Known rows, with every way that one mark hangs from another:
[Z615 [Z127 [Z405 [Z337 Z723]]] Z222]: [-2.37  1.45 -0.45 -2.02 -0.29 -1.84 -2.69 -1.79 -5.16 -1.06 -0.89 -1.17
 -1.66 -1.51 -0.40 -0.02  0.33  0.25 -1.46 -3.61 -6.36  3.60  0.65  0.36
 -3.18 -1.95  2.21 -2.32]
[Z723 [Z433 Z417]]: [-0.71  0.04  0.57  0.37  0.12  0.78 -3.03 -1.29  0.17  4.16 -2.31 -1.15
  0.04 -1.68 -0.60  1.06  1.23 -1.64 -1.30 -1.40  0.90  2.11 -1.12  0.55
  4.45  0.15 -1.76 -1.93]
[Z222 [Z337 [Z723 Z845] [Z804 Z615]]]: [-1.05  0.39  0.22  0.58 -0.86 -2.05 -2.47 -1.99 -2.61  0.90 -1.75 -0.59
 -2.45 -2.03 -1.60  0.97 -0.31 -0.98 -3.58 -0.97 -1.58  1.88  1.21  0.53
  0.23 -0.21  0.06 -1.12]
[Z804 [Z615 [Z127 Z405] [Z222 [Z337 [Z723 Z845]]]]]: [-1.58  1.68  0.21 -0.98 -0.90 -2.77 -2.45 -2.41 -4.27 -0.64 -0.47 -1.34
 -2.54 -1.31 -0.36  1.51 -0.30  0.02 -2.13 -3.03 -4.22  3.10  2.18  1.03
 -0.99 -1.44  1.23 -2.26]
[Z723 [Z337 [Z804 [Z615 Z127]]] Z433 Z845]: [-1.80 -1.03  1.19  0.09  0.34  1.27 -1.98 -0.02  0.85  4.26 -3.20 -1.83
 -2.64 -3.42 -1.27  2.35  0.63  1.05 -5.19  0.90  1.19  0.05  1.06 -0.92
  7.41 -1.34 -2.18 -2.73]
[Z615 [Z127 Z405] [Z222 Z337]]: [-1.95  2.44  0.94 -1.87  0.10 -2.42 -3.35 -2.03 -5.26 -1.76 -0.62 -1.89
 -1.95 -1.60  0.05 -0.64  0.37 -0.03 -0.45 -2.37 -5.58  2.40  1.18  0.68
 -4.35  0.11  1.67 -2.51]
[Z337 Z222 [Z723 Z845] [Z804 Z615]]: [-1.45 -1.17 -2.82  0.77 -1.31 -0.90 -2.96 -3.25 -2.09  2.06 -1.40 -0.17
 -2.44 -1.62 -2.18  1.68 -0.89 -0.41 -6.57 -2.33 -3.69  3.03  1.82  0.46
  2.78 -3.06  1.05 -1.24]
[Z337 Z723]: [-0.64  0.25 -1.21  0.49  0.05 -1.04 -0.43 -1.55 -1.95  1.65 -1.76  0.36
 -1.90 -0.64 -0.65  1.38 -0.34 -1.09 -1.24 -3.81 -1.34  2.66 -0.56  1.21
  0.35 -0.86  0.92  0.56]
[Z804 [Z615 [Z127 Z405] Z222]]: [-1.45  1.83  0.72 -1.10 -1.12 -2.54 -2.25 -2.05 -3.58 -0.02  0.01 -1.34
 -2.42 -0.85 -0.23  1.29 -0.13  0.42 -0.78 -3.44 -3.79  3.44  1.21  1.19
 -1.25 -2.14  1.46 -2.47]
[Z405 [Z337 Z804]]: [-1.59 -0.38  0.72 -0.30 -1.49 -0.34 -2.22 -0.42 -1.69  2.47 -1.48 -0.26
 -1.06 -2.32 -2.47  0.00  0.78 -0.76 -2.52 -0.82 -1.95  3.00 -1.34 -0.52
 -0.72 -2.52  0.63 -2.11]
[Z506 Z127]: [-0.52  1.06 -0.46 -0.80  0.25  2.03 -0.85 -0.99 -0.84  3.24 -1.15 -1.39
 -0.74 -0.57 -1.19  0.79  0.76 -1.06 -0.35 -3.06 -1.99  0.78 -2.97 -0.68
 -1.01  1.27  0.82 -1.07]
[Z405 [Z337 Z222 Z804]]: [-1.77 -0.78 -0.46 -0.38 -1.40 -0.12 -2.94 -1.46 -1.95  2.30 -1.13 -0.23
 -0.93 -2.42 -2.73 -0.01  0.60 -1.11 -3.84 -0.60 -3.45  3.20 -0.69 -0.60
 -1.22 -3.05  1.03 -2.27]
[Z337 Z222 Z804]: [-1.22 -0.27 -0.54  0.26 -0.93 -0.26 -3.58 -2.28 -1.32  2.33 -0.79 -0.74
 -1.76 -1.61 -1.92 -0.29  0.06 -0.53 -3.30 -0.96 -2.93  2.25 -0.21  0.31
 -0.49 -1.84  0.96 -1.80]
[Z222 [Z337 [Z723 Z845] [Z804 [Z615 Z127]]]]: [-1.20  0.48  0.26  0.28 -0.73 -2.22 -2.78 -2.03 -3.07  0.62 -1.64 -0.71
 -2.63 -2.05 -1.49  0.99 -0.36 -0.61 -3.78 -1.28 -2.15  1.98  1.24  0.56
 -0.13 -0.29  0.15 -1.34]
[Z433 Z417 [Z723 [Z337 Z222 Z804]] Z845]: [-0.68  0.87  1.84  3.18 -0.78  1.50 -2.73 -1.67  0.00  2.63 -1.18 -0.45
  1.24 -1.91 -3.67  1.29  3.94 -3.93 -5.06  2.77  4.09  3.64 -0.81 -2.00
  1.52  0.10 -2.95 -5.07]
[Z337 [Z723 [Z433 Z417 Z472 Z845]] Z804]: [-0.96 -0.87 -0.43  1.46 -0.94  0.13 -4.10 -2.05 -0.57  2.84 -2.87  0.00
  0.12 -1.43 -2.32  1.13  1.41 -1.71 -4.70 -0.93 -0.11  3.68 -0.50 -0.14
  4.20 -0.79 -1.82 -2.87]
[Z417 Z433]: [ 0.09  1.21  0.75  0.38 -0.72 -0.56 -1.06  0.39 -0.37  2.88 -2.02  0.41
 -1.42 -0.88 -1.99  0.34  0.57 -1.40 -0.73 -2.62  2.04  0.66 -2.04  1.77
 -0.21  0.71 -0.88 -1.09]
[Z127 [Z405 [Z337 [Z804 Z615]]]]: [-2.73  0.91  0.02 -0.33 -1.00 -0.39 -2.17 -2.41 -1.90  1.33 -1.98  0.76
 -2.05 -1.61 -2.03  0.73  0.94 -0.46 -1.96 -2.30 -4.64  3.07 -0.95 -0.49
 -0.40 -1.94  1.01 -2.80]
[Z472 [Z417 Z433]]: [-0.14  1.25  1.19  1.02 -1.07 -0.77 -1.62 -0.30  0.27  2.63 -1.65  0.82
 -1.35 -0.46 -1.62 -0.38 -0.28 -3.40 -0.06 -1.91  2.10  2.01 -2.51  1.42
  0.87  1.38 -1.24 -2.16]
[Z472 [Z417 [Z433 [Z723 [Z337 Z804]] Z845]]]: [-0.13  1.21  2.00  2.27 -1.83 -0.09 -1.55  0.00  0.55  2.57 -1.96  0.56
 -0.88 -0.87 -2.95  0.13  1.17 -3.59 -2.18  0.31  4.01  2.05 -2.43  0.28
  1.35  1.52 -2.13 -3.92]
[Z615 [Z127 Z405]]: [-2.01  1.61  0.14 -0.94  0.65 -0.45 -2.23 -1.89 -2.71  0.91 -1.51 -0.13
 -2.63 -0.89 -0.47  0.60  0.62  0.34 -0.51 -3.83 -4.03  2.15 -1.12  0.50
 -0.97 -0.25  1.10 -2.11]
[Z723 [Z337 Z222 Z804] [Z433 Z417]]: [-1.67 -0.44  1.05  0.74  0.79  0.96 -3.56 -2.02  1.34  3.78 -2.36 -0.89
 -0.81 -3.20 -1.47  1.21  0.91 -1.75 -4.10  1.71  0.38  1.81  0.32 -1.06
  3.51 -1.61 -2.37 -2.30]
[Z127 [Z405 [Z337 Z222 [Z723 [Z433 Z417]] Z804]]]: [-2.97  0.14 -1.82 -0.08 -0.34  0.23 -3.22 -3.69 -2.03  1.53 -2.65  1.04
 -1.09 -1.96 -2.17  0.90  0.93 -1.42 -3.85 -2.33 -5.83  3.54 -0.50 -0.74
  0.59 -2.01  0.65 -2.53]
[Z433 Z417 Z472 [Z723 [Z337 [Z804 [Z615 Z222]]]]]: [-0.30  2.22  3.18  2.82 -0.57  0.51 -4.27 -1.44 -0.14  2.10 -0.63 -0.28
  1.38 -2.19 -2.24  1.15  3.48 -4.95 -2.92  2.91  4.27  5.24 -0.85 -1.84
  1.69 -0.81 -4.25 -4.77]
[Z804 [Z615 Z127 [Z222 [Z337 [Z723 Z433]]]]]: [-0.77  1.29  0.75 -0.92 -1.28 -3.23 -2.55 -1.82 -3.97  0.00 -0.25 -2.07
 -2.13 -1.46 -0.15  1.70 -0.47  0.08 -1.80 -2.55 -2.86  3.12  2.11  1.54
 -0.98 -1.72  0.96 -1.88]

Rows:
[-0.72 -0.85 -1.69  0.84  0.13  0.94 -2.03 -1.19 -0.63  3.28 -3.23 -0.03
 -0.84 -1.28 -0.87  1.81  0.37 -1.77 -3.59 -2.35  0.08  2.35 -0.35  0.52
  6.53  0.27 -1.44 -1.49] => [Z337 [Z723 [Z433 [Z472 Z417]] Z845]]
[-0.99 -0.02  0.25  0.85 -0.50 -0.81 -3.65 -1.77 -1.67  1.65 -2.81 -0.58
 -1.40 -2.20 -1.56  0.42  0.22 -1.97 -3.83  0.05 -0.87  1.79  0.35  0.14
  2.41  1.12 -1.35 -2.13] => [Z222 [Z337 [Z723 [Z433 [Z472 Z417]] Z845] Z804]]
[-0.62  1.08  1.58  3.01  0.33  2.59 -4.59 -1.56  0.57  3.34 -1.52 -0.07
  1.54 -2.66 -2.82  1.10  3.77 -5.12 -5.16  3.33  4.24  4.23 -0.94 -2.51
  4.52 -0.02 -4.78 -4.98] => [Z433 Z417 Z472 [Z723 [Z337 Z222 Z804] Z845]]
[-1.76 -0.67  0.27  0.42  0.96  1.47 -1.56 -0.69  0.46  3.08 -1.95 -0.74
 -2.37 -2.92 -1.80  0.77  0.39 -0.53 -4.78  1.09  0.18  0.54  0.75 -1.29
  3.28 -1.32 -0.97 -1.67] => [Z723 [Z337 Z222 Z804] Z845]
[-1.34 -0.73 -2.40  0.68 -0.80 -1.02 -2.98 -3.24 -2.23  1.51 -1.39  0.11
 -2.03 -1.38 -1.92  0.64 -0.71 -0.82 -4.62 -2.41 -4.18  3.04  0.49  0.60
 -0.39 -2.50  1.54 -0.45] => [Z337 Z222 Z723 Z804]
[-1.21 -1.12 -1.33  0.24 -1.84 -1.21 -2.85 -1.66 -2.16  2.42 -2.40 -1.64
 -2.01 -2.00 -1.32  1.82 -0.51  0.73 -5.36 -2.21 -2.04  2.43  1.78  0.80
  5.22 -2.40  0.22 -1.69] => [Z337 [Z723 Z433 Z845] [Z804 [Z615 Z222]]]
[-0.85  0.46  0.59  1.91 -0.45  1.59 -1.17 -0.61 -0.81  2.95 -1.78 -1.25
 -1.54 -2.61 -2.20  1.55  1.97 -1.24 -4.60  1.30  1.96  1.21 -0.30 -1.23
  2.75 -0.54 -1.03 -2.71] => [Z433 [Z723 [Z337 Z222 Z804] Z845]]
[-2.01 -1.98 -2.42 -0.16 -1.18  0.53 -2.89 -1.80 -2.09  2.92 -2.61 -0.29
 -0.89 -2.85 -2.73  1.14  0.34 -0.68 -6.40 -1.18 -3.89  2.83  0.28 -0.62
  2.56 -3.05  0.64 -1.94] => [Z405 [Z337 Z222 [Z723 Z433 Z845] Z804]]
[-1.73 -1.70 -3.10  0.21 -1.25 -0.51 -3.97 -3.30 -2.31  2.65 -2.23 -1.05
 -2.41 -2.18 -1.90  2.35 -0.70  0.68 -7.68 -2.40 -4.45  2.56  2.11  0.54
  4.86 -3.01  0.60 -2.05] => [Z337 Z222 [Z723 Z433 Z845] [Z804 [Z615 Z127]]]
[-1.48  1.57  0.59 -0.46 -0.70 -1.65 -1.82 -2.21 -2.29  1.16 -0.61 -0.25
 -2.93 -0.72 -0.68  1.97  0.06  0.30 -1.00 -3.66 -2.95  3.04  0.12  0.97
  0.02 -1.67  0.89 -2.23] => [Z804 [Z615 [Z127 Z405]]]
[-0.97  0.18  0.55  0.86 -0.62 -1.41 -3.37 -2.16 -1.98  1.31 -2.43 -0.69
 -0.95 -2.03 -1.85  0.57  0.72 -1.72 -3.48 -0.22 -0.90  2.11  0.39  0.26
  0.34  0.72 -0.91 -1.85] => [Z222 [Z337 [Z723 [Z433 Z417 Z845]] Z804]]
[-1.12 -1.12 -1.01  1.21 -1.59 -0.32 -3.52 -1.93 -0.64  3.18 -2.85 -0.28
 -1.65 -1.67 -1.82  2.05 -0.10 -0.81 -5.54 -1.50 -0.68  3.16  0.59  0.32
  6.91 -1.60 -1.40 -2.70] => [Z337 [Z723 [Z433 [Z472 Z417]] Z845] [Z804 Z615]]
[-0.74 -0.24 -1.27  0.67  0.20 -0.28 -1.85 -2.01 -1.11  2.83 -2.56 -0.06
 -0.77 -1.21 -0.61  1.81  0.19 -1.65 -2.21 -3.10 -0.61  2.81 -0.46  0.95
  3.27 -0.60 -0.57 -0.29] => [Z337 [Z723 [Z433 Z417]]]
[-1.25 -0.55  0.83  1.03  1.05  1.78 -2.37 -1.60  1.52  3.70 -2.46 -0.71
  0.24 -2.48 -1.87  1.95  2.07 -2.28 -4.26  1.66  1.91  1.79  0.39 -1.14
  4.16 -0.34 -2.84 -3.18] => [Z723 [Z337 Z222] [Z433 Z417 Z845]]
[-0.33 -0.22  1.08  1.19 -0.09  1.91 -4.09 -0.97  0.88  4.11 -2.53 -0.65
  1.77 -1.17 -1.89  1.16  3.11 -2.74 -2.75  0.19  2.65  3.15 -1.31 -0.33
  5.80  1.09 -3.59 -4.49] => [Z723 [Z433 Z417 Z472 Z845]]
[-0.40  1.12  2.26  2.97 -0.62  2.03 -2.75 -0.14  0.61  2.94 -1.98 -0.08
 -0.24 -2.08 -2.36  0.95  2.69 -4.06 -3.73  2.87  4.55  3.14 -1.69 -1.92
  4.83  0.86 -3.80 -5.02] => [Z433 [Z472 Z417] [Z723 [Z337 Z804] Z845]]
[-0.29  1.12  2.35  3.69 -0.52  2.39 -4.39 -1.60  0.64  2.57 -1.24  0.24
  2.59 -1.76 -4.04  1.27  5.11 -5.43 -5.40  4.07  5.12  5.00 -1.23 -2.69
  2.56  0.50 -4.95 -6.67] => [Z433 Z417 Z472 [Z723 [Z337 Z222 Z804]] Z845]
[-1.49 -1.37 -3.05  0.61 -0.52  0.04 -2.98 -2.75 -2.03  2.21 -1.95 -0.16
 -1.96 -1.76 -2.07  0.72 -0.52 -0.53 -6.08 -2.14 -3.64  2.37  0.91  0.21
  2.40 -2.04  1.02 -0.85] => [Z337 Z222 [Z723 Z845] Z804]
[-2.60  0.87 -0.41 -1.18 -0.02 -0.37 -3.10 -2.30 -3.14  0.84 -1.48 -0.01
 -2.28 -1.64 -1.46  0.37  0.71  0.24 -2.43 -2.94 -5.69  2.84 -0.81 -0.23
 -1.69 -1.65  1.39 -2.82] => [Z615 [Z127 [Z405 [Z337 Z222 Z804]]]]
[-0.99  1.26  2.04  0.01 -1.05 -2.41 -3.20 -1.68 -2.55  0.68 -0.86 -1.10
 -2.45 -1.98 -1.37  0.26  0.07 -0.57 -1.84 -0.45 -1.65  1.94  0.44  0.59
 -2.15 -0.15  0.14 -1.99] => [Z222 [Z337 [Z804 [Z615 Z127]]]]
[-2.10  0.60 -2.68 -1.12  0.44  2.81 -1.27 -2.63 -1.77  2.47 -2.15 -0.26
 -0.79 -1.14 -2.03  1.31  0.98 -1.28 -2.99 -3.53 -5.82  1.45 -2.27 -1.71
 -0.52  0.43  1.39 -1.87] => [Z506 [Z127 [Z405 [Z337 Z222 [Z723 Z845]]]]]
[-1.39 -0.19  2.06  0.47 -0.24 -0.04 -1.65 -0.63  1.04  3.52 -2.55 -1.25
 -2.52 -2.83 -1.10  2.18  0.43  0.36 -2.89  0.80  0.93  1.00  0.40 -0.35
  3.85 -1.84 -1.52 -1.97] => [Z723 [Z337 [Z804 Z615]] Z433]
[-0.55  0.48  1.40  2.59 -1.33  1.36 -1.01 -0.66 -0.70  2.21 -1.48 -0.95
 -0.47 -1.74 -3.40  1.68  3.29 -1.56 -4.76  2.05  2.86  2.01 -0.61 -1.41
  0.92 -0.03 -1.18 -4.38] => [Z433 [Z723 [Z337 Z222 Z804]] Z845]
[-0.09  1.15  3.06  3.64 -1.51  1.85 -2.61 -0.21  0.75  2.15 -1.73  0.22
  0.85 -1.18 -3.59  1.14  4.03 -4.37 -3.96  3.64  5.47  3.95 -1.94 -2.13
  2.95  1.38 -3.95 -6.67] => [Z433 [Z472 Z417] [Z723 [Z337 Z804]] Z845]
[-2.24  0.19  1.31  0.17  0.61  0.56 -1.31 -0.58  0.03  2.50 -2.15 -0.51
 -3.26 -2.69 -1.53  1.57  0.46  0.36 -3.99  0.13 -0.04  0.90  0.76 -1.21
  3.59 -1.52 -1.10 -2.35] => [Z723 [Z337 [Z804 [Z615 [Z127 Z405]]]] Z845]
[-2.00  0.38 -2.46 -0.93  0.04  2.84 -1.48 -2.76 -1.55  2.60 -2.47 -0.45
 -0.28 -1.01 -2.35  1.64  1.54 -1.14 -3.23 -3.19 -5.53  1.53 -2.30 -1.69
 -0.29  0.61  1.11 -2.66] => [Z506 [Z127 [Z405 [Z337 Z222 [Z723 [Z433 Z845]]]]]]
[-0.61 -0.85 -0.02  0.64  0.06  2.57 -3.34 -0.10  0.87  4.81 -3.31 -1.08
 -0.08 -1.70 -0.96  1.08  1.48 -1.76 -3.27 -0.34  1.88  1.48 -1.01 -0.14
  9.10  1.42 -3.02 -3.72] => [Z723 [Z433 [Z472 Z417]] Z845]
[-1.38 -0.85  0.18  0.93  2.05  3.31 -3.68 -1.18  2.09  4.71 -3.05 -0.69
  0.43 -3.21 -1.42  1.87  2.10 -2.97 -5.40  2.22  2.38  1.72  0.61 -1.78
  8.23 -0.11 -4.50 -3.38] => [Z723 [Z337 Z222] [Z433 Z417 Z472] Z845]
[-1.54 -0.77  1.30  1.26 -0.18  0.93 -3.43 -2.07  1.52  3.64 -2.13 -0.91
 -0.30 -2.75 -2.54  2.08  1.75 -1.69 -5.59  2.26  1.36  2.35  1.04 -1.25
  4.42 -1.62 -2.85 -3.99] => [Z723 [Z337 Z222 [Z804 Z615]] [Z433 Z417 Z845]]
[-2.04  0.59 -2.53 -1.17  0.23  2.57 -1.54 -2.86 -1.66  2.65 -2.37 -0.45
 -0.69 -1.20 -1.89  1.56  1.02 -1.13 -2.66 -3.51 -6.06  1.49 -2.35 -1.51
 -0.56  0.32  1.34 -1.94] => [Z506 [Z127 [Z405 [Z337 Z222 [Z723 Z433]]]]]
[-2.26  1.65  0.12 -1.62 -0.35 -2.73 -4.10 -2.60 -5.42 -1.66 -1.43 -1.93
 -2.17 -2.00 -0.26 -0.27  0.03  0.53 -2.26 -2.39 -6.50  2.56  1.67  0.65
 -3.07 -0.53  1.65 -2.49] => [Z615 [Z127 Z405] [Z222 [Z337 [Z723 Z433] Z804]]]
